Known rows, with every step that occurs:
tikev, meduk, zatof, lino: [ 1.29 -1.64  0.38 -0.03  2.92  2.60  0.68 -0.03 -0.58 -0.88  0.35  2.18
  2.53 -1.08 -1.42  0.71 -0.48 -0.85  0.21  1.00 -0.15  0.74  1.47  3.08
  0.98 -1.52  0.57 -0.42 -0.03]
zibez, tikev: [-3.98  0.46  0.27  1.34  0.15  0.43  0.51  0.56  3.73 -0.18  0.60 -0.31
  2.20 -0.04 -1.12 -1.72 -1.77  0.89  0.43  2.79 -1.44 -4.22  0.28 -0.66
  2.93 -0.07  0.20 -0.63 -1.36]
zatof, beli: [-2.10  0.93  0.99  1.08  3.57 -4.74  0.44  1.69  1.04  2.02  0.87  0.57
  2.79 -1.09 -2.04 -1.81  0.60  2.43 -0.55 -0.07 -1.11 -0.25  2.73  1.16
 -1.30  0.95  1.98  1.52 -0.25]
zatof, meduk, zira, zibez, tikev: [-3.07 -1.08 -1.33  1.27 -0.10 -3.48  2.90  0.76 -0.13 -0.81  0.59  1.25
  1.10  4.13 -3.47 -1.66 -1.37  0.09  0.07  5.38  0.51 -2.67  2.23 -1.21
 -0.35 -1.14  0.03 -3.35  0.43]
zatof, beli, tikev: [-2.50  1.99  1.79  1.32  2.74 -4.92  1.46  2.55  1.52  2.26  1.53  2.46
  1.85 -1.80 -0.95 -1.75  0.08  2.95 -0.30 -0.87 -1.12  0.66  1.99  0.73
 -0.96  2.25  1.96  1.22  1.25]
tikev, meduk, zatof: [ 1.75 -1.57  0.10 -0.16  3.25  4.69  2.24  0.87 -1.04 -0.68  0.19  1.34
  2.27 -0.19 -1.45  1.33 -0.07 -0.68  0.24 -0.51 -1.53  0.84  1.16  2.89
  1.12 -0.93  0.50 -1.28 -0.10]
zibez, tikev, meduk, zira, lino, zatof, beli: [-1.82  0.30 -0.57  0.64  0.09  0.68  2.52 -0.46  3.33 -0.48  0.26  0.09
  0.18 -0.80 -1.05  0.13 -1.06 -0.16  1.29  0.87 -3.00 -3.57  0.00 -1.78
  2.38  0.51 -0.30 -0.17 -0.51]
lino, zatof, zibez, tikev: [-0.34 -1.12 -0.40  0.23  0.02  3.09 -3.84 -2.07  0.90  0.24 -0.17 -1.04
  2.40 -1.12 -1.57 -0.71 -0.29  1.28 -0.01  0.61 -1.95 -2.35 -2.72  2.19
  1.56 -1.30  2.65 -0.16  2.15]
lino, tikev: [ 0.18 -1.40  1.06 -0.02 -1.02  0.55 -3.87 -1.07 -1.40  0.49  0.61  0.30
  1.76  0.39 -1.03 -0.26 -2.39  0.29 -0.51  0.75  0.79 -0.58  1.36 -2.08
 -3.58  0.21  0.82 -0.25 -3.36]
zira, beli, tikev, meduk, zatof, lino: [ 1.28  0.18  1.81  1.29  0.61 -1.92 -1.44 -0.04 -0.48  0.30  0.94  3.68
  2.83  0.53  0.27 -0.83 -0.17 -0.52  0.37 -1.90  2.52  0.52 -2.27 -0.02
  0.01 -1.55 -0.24 -0.42  1.07]
zibez, zira, beli: [-3.03 -0.54  0.98  0.44  0.37 -3.67 -2.57 -0.09 -0.07 -0.30  0.13  1.92
  1.51  1.55 -2.07 -1.48  0.84  0.67  1.05  1.78  3.51 -0.38  0.84  2.10
 -2.67 -1.81 -1.19 -0.21 -0.74]
zira, lino, zatof, zibez, tikev: [-0.27 -0.28  0.75  0.26 -0.28 -0.33 -1.03 -0.98  2.06 -0.86 -1.14  0.38
  3.71 -0.02 -1.32  0.64 -0.87  1.21  0.04  0.74 -3.27 -2.34 -1.46  0.95
 -0.74 -1.04  0.58 -1.72  1.10]
zatof, beli, tikev, meduk, zira: [-1.07  1.53  1.05  0.89  2.35 -3.64  2.88  2.37  1.16  1.73  1.55  2.50
  0.43 -2.13 -1.30 -0.62  0.24  1.96  0.10 -1.99 -1.60  1.10  1.92 -0.51
 -0.55  2.54  1.29  1.29  1.56]
meduk, zira: [ 0.87 -0.91 -0.73  1.06 -1.08 -2.56 -0.06  1.00  1.94 -0.49 -0.06 -0.03
  1.42  1.36 -3.29 -0.77 -0.39  0.25  0.94  0.65  0.19 -0.76  1.98 -2.72
 -1.92 -1.00  0.38 -0.71 -0.63]
zibez, zira, beli, tikev, meduk, zatof, lino: [-2.74 -0.17  1.40  0.62  0.20 -3.60 -1.93 -0.32 -0.27 -0.46  0.84  3.96
  0.81  0.45 -0.86 -1.13  0.56  0.42  1.46  1.11  3.79  0.77  0.69  3.42
 -1.83 -1.33 -1.09  0.34  0.26]
beli, tikev, meduk, zira, zibez: [ 0.52  0.14  0.75  0.81  0.39  2.07  3.35  2.61  0.07  0.49  0.70  3.49
  0.00 -1.22 -0.95  0.56 -0.97 -0.02  0.73 -1.34  0.43  1.01  0.05 -2.47
 -0.30  1.12  0.27 -2.00  2.17]
lino, tikev, meduk, zatof, zibez: [ 2.72 -1.93  0.27 -0.10 -0.35  4.10 -1.23 -1.59 -2.96 -0.15  0.83 -0.05
  1.52 -0.96 -1.32  1.40 -1.91 -0.40 -0.41 -0.89 -0.99  0.06  1.19  0.94
 -1.20  0.36  0.80 -0.56 -3.24]
meduk, zatof, beli, tikev: [-1.20  0.33  0.94  1.74  3.28 -3.42  1.43  1.07  0.58  1.58  1.58  1.50
  4.08  0.05 -1.15 -1.40  0.14  2.60  0.35 -1.31 -1.55  0.79  3.04  5.34
 -0.36  0.19  2.92  1.30  0.21]
zibez, zira, beli, tikev, meduk, zatof: [-2.38 -0.29  1.31  0.47  0.45 -2.33 -0.64  0.24 -0.56 -0.29  0.80  3.30
  0.71  1.06 -0.92 -0.66  0.74  0.67  1.57  0.41  2.91  0.82  0.57  3.32
 -1.55 -1.09 -1.25 -0.17  0.29]
beli, tikev, meduk, zira: [ 0.44  0.30  1.07  0.36 -0.28  1.52  2.66  2.36  1.06 -0.16  0.93  3.65
 -0.59 -1.08 -0.70  0.91 -1.06  0.29  0.80 -1.36 -0.48  1.18 -0.04 -2.54
  0.08  1.31 -0.19 -1.55  2.40]
beli, tikev, meduk, zatof, zibez: [ 0.84  0.31  1.26  0.74  0.99  3.15  2.92  2.18  0.17  0.07  1.02  3.32
  1.11 -1.83 -0.58  1.06 -0.91  1.05  0.38 -1.88 -1.82  1.34 -0.31  1.90
  1.98  1.40  0.77 -1.61  2.24]
beli, tikev, meduk, zatof: [ 0.18  0.11  1.51  0.41  1.48  2.75  2.70  2.11  0.42  0.12  1.14  3.79
  1.07 -0.88  0.10  0.98 -1.00  0.60  0.60 -1.45 -1.06  1.78 -0.04  1.08
  0.92  0.95  0.65 -1.42  2.20]
lino, tikev, meduk: [ 1.76 -1.78  0.81 -0.79 -0.39  3.48 -1.91 -0.88 -2.32  0.08  0.53  0.76
  0.40 -0.68 -0.74  1.31 -2.26 -0.86 -0.45  0.02  0.16  0.08  0.82 -2.35
 -2.52  0.70 -0.15 -0.72 -3.17]

Rows:
[-1.43 -0.20 -0.64  0.44 -0.53  2.37  2.09 -0.45  3.20 -1.06  0.05  0.05
  0.21 -0.21 -0.95  0.51 -1.45 -0.63  1.28  1.21 -2.58 -3.62 -0.80 -2.18
  2.49 -0.10 -0.80 -0.96 -0.27]  zibez, tikev, meduk, zira, lino, zatof
[ 1.34  0.35  1.73  1.02  0.48 -0.57 -0.72  0.66 -0.47  0.62  0.73  3.29
  2.09  0.84  0.05 -0.37  0.07 -0.48  0.23 -2.52  1.84  0.48 -2.85 -2.12
  0.07 -0.94 -0.83 -1.24  1.22]  zira, beli, tikev, meduk
[-3.25 -0.46 -0.35  2.24  2.08  2.40  1.68  0.99 -0.34  1.39 -0.18 -0.30
  3.89 -0.18 -1.71 -2.53 -1.09  0.07 -0.54  2.47  1.80 -3.78  1.29 -0.14
  0.35 -0.82  1.61 -2.44 -1.59]  zira, zibez, tikev
[-0.36 -0.69  0.24  0.11  2.26  0.01 -1.40 -0.76 -0.83  2.17  0.56  1.80
  0.99 -0.80 -0.48 -0.74  0.77  1.27  0.31 -1.70  0.16  0.96 -0.78  0.43
 -2.74 -0.14  3.20  1.00  3.39]  lino, zatof, beli, tikev, meduk, zira, zibez
[ 0.93 -0.53  1.30  0.11  0.55 -1.40  0.99 -0.61 -0.50 -0.26 -0.06  1.42
  2.93  0.18 -0.91  1.82 -1.72  0.27 -0.23 -0.64 -2.52 -0.36  1.78 -0.07
 -3.63  0.59 -0.57 -1.04 -2.74]  zira, lino, tikev, meduk, zatof, beli
[ 0.59 -1.26  0.34 -0.34  0.13  2.56 -3.92 -1.85 -1.33  0.12 -0.05  1.15
  0.90 -1.22 -1.22  0.17  0.77  1.09  0.49 -0.94  0.20  0.47 -3.03  3.18
 -0.49 -1.31  1.46 -0.01  3.44]  lino, zatof, zibez, zira, beli, tikev, meduk
[ 1.60 -1.36 -0.90  0.43 -0.70  3.09 -3.36 -2.58  0.27 -0.01 -0.18 -0.94
  1.48 -0.83 -1.64 -0.19  0.28  0.18  0.39 -0.87 -1.36 -2.12 -3.60  0.67
  1.78 -1.81  1.66 -0.03  2.06]  lino, zatof, zibez, tikev, meduk, zira, beli
[-2.67  0.27 -0.04  0.58  0.93  3.58  2.21  0.70  2.67 -0.64  0.49  0.09
  0.73 -1.13 -0.66 -0.15 -1.50 -0.23  0.54  2.05 -2.10 -3.58 -0.19 -1.01
  4.06  0.50 -0.59 -1.26 -1.08]  zibez, tikev, meduk
[ 2.32 -1.66 -0.95  0.34  1.47  3.64  3.26  1.48 -1.34 -0.15 -0.51  0.78
  0.63 -0.64 -2.66  0.93  0.03 -1.73  0.38 -0.43  0.69  0.02  1.31 -2.34
 -0.84 -0.59 -0.09 -2.18 -0.10]  tikev, meduk, zira, zibez
[-0.26  0.59  1.79  0.19  0.93  2.61  2.28  2.70  0.74  0.21  0.93  4.04
  0.22 -1.42 -0.20  0.84 -1.21  0.68  0.30 -0.92 -0.68  1.45 -0.69 -1.21
  0.62  1.46 -0.11 -1.88  2.63]  beli, tikev, meduk
[ 0.53 -1.44 -1.29  1.77 -0.18 -0.88  1.06  1.19 -0.26  0.73 -0.57 -0.31
  2.53  1.11 -3.56 -1.50 -0.11 -0.42  0.40  0.62  2.32 -1.36  2.47 -2.48
 -2.90 -1.38  1.32 -1.76 -0.82]  meduk, zira, zibez
[-2.18 -0.33 -0.26  1.00  1.42  3.60  2.66  0.28  2.38 -0.77  0.77  0.06
  1.74 -0.46 -0.68 -0.07 -1.50 -0.21  0.88  1.45 -2.58 -3.20  0.28  1.38
  4.35 -0.08 -0.03 -0.87 -1.31]  zibez, tikev, meduk, zatof
[ 0.32 -1.14 -0.41 -0.02  0.51  4.58 -2.86 -1.79  0.33 -0.03 -0.15 -0.69
  1.59 -1.61 -1.45  0.02 -0.15  0.81 -0.02  0.13 -2.32 -2.00 -2.94  2.02
  1.98 -1.19  2.21 -0.31  2.17]  lino, zatof, zibez, tikev, meduk
[ 3.11 -1.15 -0.46  0.10  0.44  1.61  1.22  0.44 -0.53 -0.73 -0.11  1.12
  0.42  0.48 -2.20  1.12  0.36 -1.84  0.74 -1.58  0.38  0.06 -0.52 -2.97
 -0.18 -1.16 -1.34 -1.21 -0.22]  tikev, meduk, zira, beli
[ 0.27 -1.52  0.86  0.09 -1.41 -2.21 -4.66 -2.16 -0.31 -0.57  0.58  2.47
  0.94 -1.79 -1.55 -0.64 -2.28 -1.13 -0.10  3.03  2.98 -0.43  1.67 -2.08
 -2.87 -0.85  0.30  0.96 -2.20]  zatof, lino, tikev, meduk, zira
[ 0.51  0.22 -1.08  1.72 -0.88  2.79  2.18  0.77  1.82 -0.93  0.13 -1.63
  1.29 -3.13 -3.29  0.03 -0.94  0.59  0.02  0.44 -3.60 -3.52 -0.25  0.54
  5.07  0.95  0.27 -1.36 -0.80]  zatof, zibez, tikev, meduk, zira
[-2.55 -0.97  0.98 -0.41 -0.27 -1.71  0.21 -0.39 -0.49 -1.41 -0.17  2.22
  0.86  0.80 -1.58  1.05 -0.87  0.52  1.11  2.32  0.39  0.00  3.33  3.10
 -4.23 -0.16 -1.42 -0.74 -2.13]  zibez, zira, lino, tikev, meduk, zatof
[ 1.43 -1.06 -0.23  0.73 -2.97 -3.77 -0.22 -0.24  1.55 -0.89 -0.47  0.28
  1.63  1.68 -2.60  0.52 -1.71 -0.08  0.91  0.36 -0.73 -1.33  2.08 -4.25
 -4.48 -0.38 -0.49 -1.18 -2.17]  meduk, zira, lino, tikev
[ 2.29 -1.16 -0.55 -0.27  0.70  2.80  2.29  1.18  0.09 -0.77 -0.14  0.87
 -0.02 -0.47 -2.46  1.43 -0.24 -1.29  0.77 -0.34 -0.81  0.26  0.89 -2.50
 -0.07 -0.34 -0.78 -1.38  0.06]  tikev, meduk, zira
[ 1.65  0.22  0.87  0.20 -1.01  1.93  2.13  1.31  1.15 -0.39  0.35  3.32
 -0.30 -1.63 -0.76  1.73 -0.94  0.47  0.89 -1.93 -1.83  0.99 -1.43 -1.63
  0.16  1.26  0.01 -1.77  3.31]  beli, tikev, meduk, zira, lino, zatof, zibez
[-1.58  1.70  1.73  0.87  3.20 -2.75  2.60  2.65  0.64  1.96  1.59  2.72
  0.99 -2.55 -0.95 -0.64  0.14  2.21 -0.23 -1.68 -1.57  1.24  1.64  0.44
 -0.21  2.62  1.38  0.98  1.51]  zatof, beli, tikev, meduk
[ 0.75  0.61  1.27  0.45 -0.47  0.67  3.27  2.44  1.42 -0.41  0.54  3.91
 -0.17 -0.84 -0.63  1.43 -1.22  0.33  0.92 -1.28 -1.14  1.09 -0.23 -2.72
 -0.51  1.44 -0.68 -1.94  2.39]  beli, tikev, meduk, zira, lino
[ 2.13 -2.18  0.53 -0.38  0.10  3.66 -1.53 -1.55 -2.65 -0.03  0.85  0.67
  1.10 -0.03 -0.80  1.19 -2.02 -0.77 -0.14 -0.65 -0.29  0.37  1.45  0.06
 -2.32  0.15  0.57 -0.43 -3.22]  lino, tikev, meduk, zatof
[ 2.26 -2.39 -0.23  0.06 -1.10  3.22 -0.93 -1.15 -2.93  0.27  0.35  0.31
  0.21 -0.38 -1.59  0.98 -2.00 -1.39 -0.14 -0.34  1.21 -0.26  1.56 -3.42
 -3.58  0.42  0.29 -1.17 -3.44]  lino, tikev, meduk, zira, zibez
[-2.38 -0.69 -0.54  1.69  2.73  4.41  3.07  1.03 -0.89  0.95 -0.12  0.02
  2.92 -0.97 -1.63 -1.39 -0.96 -0.88 -0.39  1.87  1.38 -3.39  0.71 -0.24
  1.14 -0.50  1.08 -2.81 -1.29]  zira, zibez, tikev, meduk
[ 1.63  0.07  1.53  1.21  0.84 -0.57 -0.33  0.21 -0.70  0.57  0.83  3.05
  2.73  1.10  0.17 -0.40  0.16 -0.30  0.39 -2.91  1.55  0.59 -2.42 -0.34
  0.14 -1.24 -0.50 -0.94  0.98]  zira, beli, tikev, meduk, zatof
[ 1.52 -1.40 -0.24  0.03  2.37  4.50  2.47  0.70 -1.47 -0.95  0.29  0.69
  1.65 -1.71 -2.50  1.44  0.21 -0.16  0.42 -0.30 -1.95  0.72  1.48  4.95
  1.82 -0.37  0.28 -1.17 -0.10]  tikev, meduk, zatof, zibez, zira
[ 2.25 -1.99  0.31  0.02 -0.64  2.52 -2.14 -2.21 -3.54 -0.26  0.89  0.38
  1.11 -0.53 -1.22  1.07 -1.34 -0.55  0.08 -0.82  0.39  0.22  0.83  1.56
 -1.81 -0.05 -0.06 -0.04 -3.68]  lino, tikev, meduk, zatof, zibez, zira, beli
[ 1.09 -0.78  1.52 -0.21 -0.54  0.02  0.32 -0.30 -0.27 -0.92 -0.55  1.69
  2.23  0.41 -0.90  2.04 -2.14 -0.38 -0.28  0.48 -1.83 -0.61  0.91 -2.07
 -3.63  0.46 -1.46 -2.04 -2.44]  zira, lino, tikev, meduk
[-1.13  0.55 -0.38  1.86 -0.56  1.39  0.57  0.77  2.12 -0.42  0.34 -1.72
  2.83 -2.64 -2.95 -1.12 -1.01  1.51 -0.43  1.29 -3.23 -3.97 -0.33  1.67
  4.66  0.72  1.08 -1.20 -0.75]  zatof, zibez, tikev
[-0.93 -0.91 -1.48  2.25 -0.77 -0.75  1.69  0.75  1.13  0.49 -0.27 -0.86
  2.14  0.78 -3.07 -1.88 -0.73 -0.37  0.78  1.34  1.53 -3.22  2.04 -2.85
 -1.20 -1.00  1.24 -1.65 -1.44]  meduk, zira, zibez, tikev
[-0.05 -0.83  1.19 -0.35  0.78 -1.08 -1.85 -0.73  1.31 -0.66 -1.34  1.66
  3.58  1.51 -0.90  0.76 -0.61  0.74  0.13  0.87 -1.67 -0.71 -0.64  0.08
 -3.49 -1.88  0.30 -1.69  1.61]  zira, lino, zatof
[-0.14 -0.62 -0.50  2.26  1.04  1.13  0.79 -0.06  1.05 -0.35  0.51 -1.53
  4.65 -0.56 -2.33 -1.09 -0.49  1.60  0.34  0.36 -3.04 -2.54  1.31  6.08
  3.51 -0.95  2.37 -0.31 -1.20]  meduk, zatof, zibez, tikev
[-2.98 -0.46  1.04 -0.25  0.45 -3.30  0.60 -0.22 -0.50 -0.87  0.16  1.99
  0.87  0.03 -1.58  0.64 -0.57  1.20  1.09  1.81 -0.05  0.28  3.86  3.57
 -4.35  0.69 -0.99  0.02 -2.32]  zibez, zira, lino, tikev, meduk, zatof, beli
[-0.11  0.50  1.38  0.43  0.67  1.72  3.34  2.21  0.30 -0.57  0.77  3.81
  0.81 -1.64 -0.64  1.39 -0.89  1.18  0.78 -1.19 -1.81  1.38  0.49  2.76
  0.93  1.44 -0.08 -1.69  1.99]  beli, tikev, meduk, zatof, zibez, zira, lino
[ 2.07 -0.79 -0.60  1.49 -1.68 -4.15 -1.61 -0.15  1.05 -0.05 -0.07  0.06
  2.09  2.40 -2.76 -1.33  0.40 -0.69  0.99 -1.10  1.93 -1.09  0.08 -3.61
 -2.26 -2.19 -0.26 -0.52 -0.98]  meduk, zira, beli
[-1.25 -0.17  1.11 -0.26  2.42 -1.26 -3.28 -0.66  0.34  2.07  0.86  1.89
  1.50 -0.51 -0.14 -1.11  0.48  2.16  0.03 -0.97 -0.43  0.94 -0.99  1.42
 -2.35 -0.27  3.25  1.63  3.61]  lino, zatof, beli, tikev
[ 1.73 -0.24  0.04  1.60 -2.16 -4.38 -0.81  0.42  1.47  0.05  0.31  1.42
  1.46  2.01 -1.91 -1.22  0.04  0.01  1.17 -1.81  1.88 -0.54 -0.54 -3.93
 -1.83 -1.30 -0.18 -0.52  0.43]  meduk, zira, beli, tikev
[-4.10 -0.15  1.30 -0.06  0.33 -3.54  0.23  1.14  1.23 -1.38 -0.70  2.43
  1.63  0.82 -2.31  0.07 -0.14  1.34  1.08  3.49  0.68 -0.35  2.87  2.52
 -3.66 -0.46 -1.42 -1.32 -0.73]  zibez, zira, lino
[ 0.82 -0.53  0.95  0.05  0.15 -0.39 -1.46 -0.65  1.09 -0.76 -1.24  0.84
  3.96  0.12 -1.53  1.01 -0.29  1.16 -0.21  0.20 -2.78 -1.14 -1.16  1.03
 -2.17 -1.25  0.57 -1.69  1.53]  zira, lino, zatof, zibez
[ 2.49 -0.97 -0.26 -0.25  0.18  1.63  3.21  1.31  0.45 -1.46 -0.60  1.37
  0.48 -0.13 -2.47  1.99 -0.40 -1.25  0.81 -0.41 -1.68 -0.04  0.93 -2.69
 -0.80 -0.26 -1.55 -2.17  0.03]  tikev, meduk, zira, lino
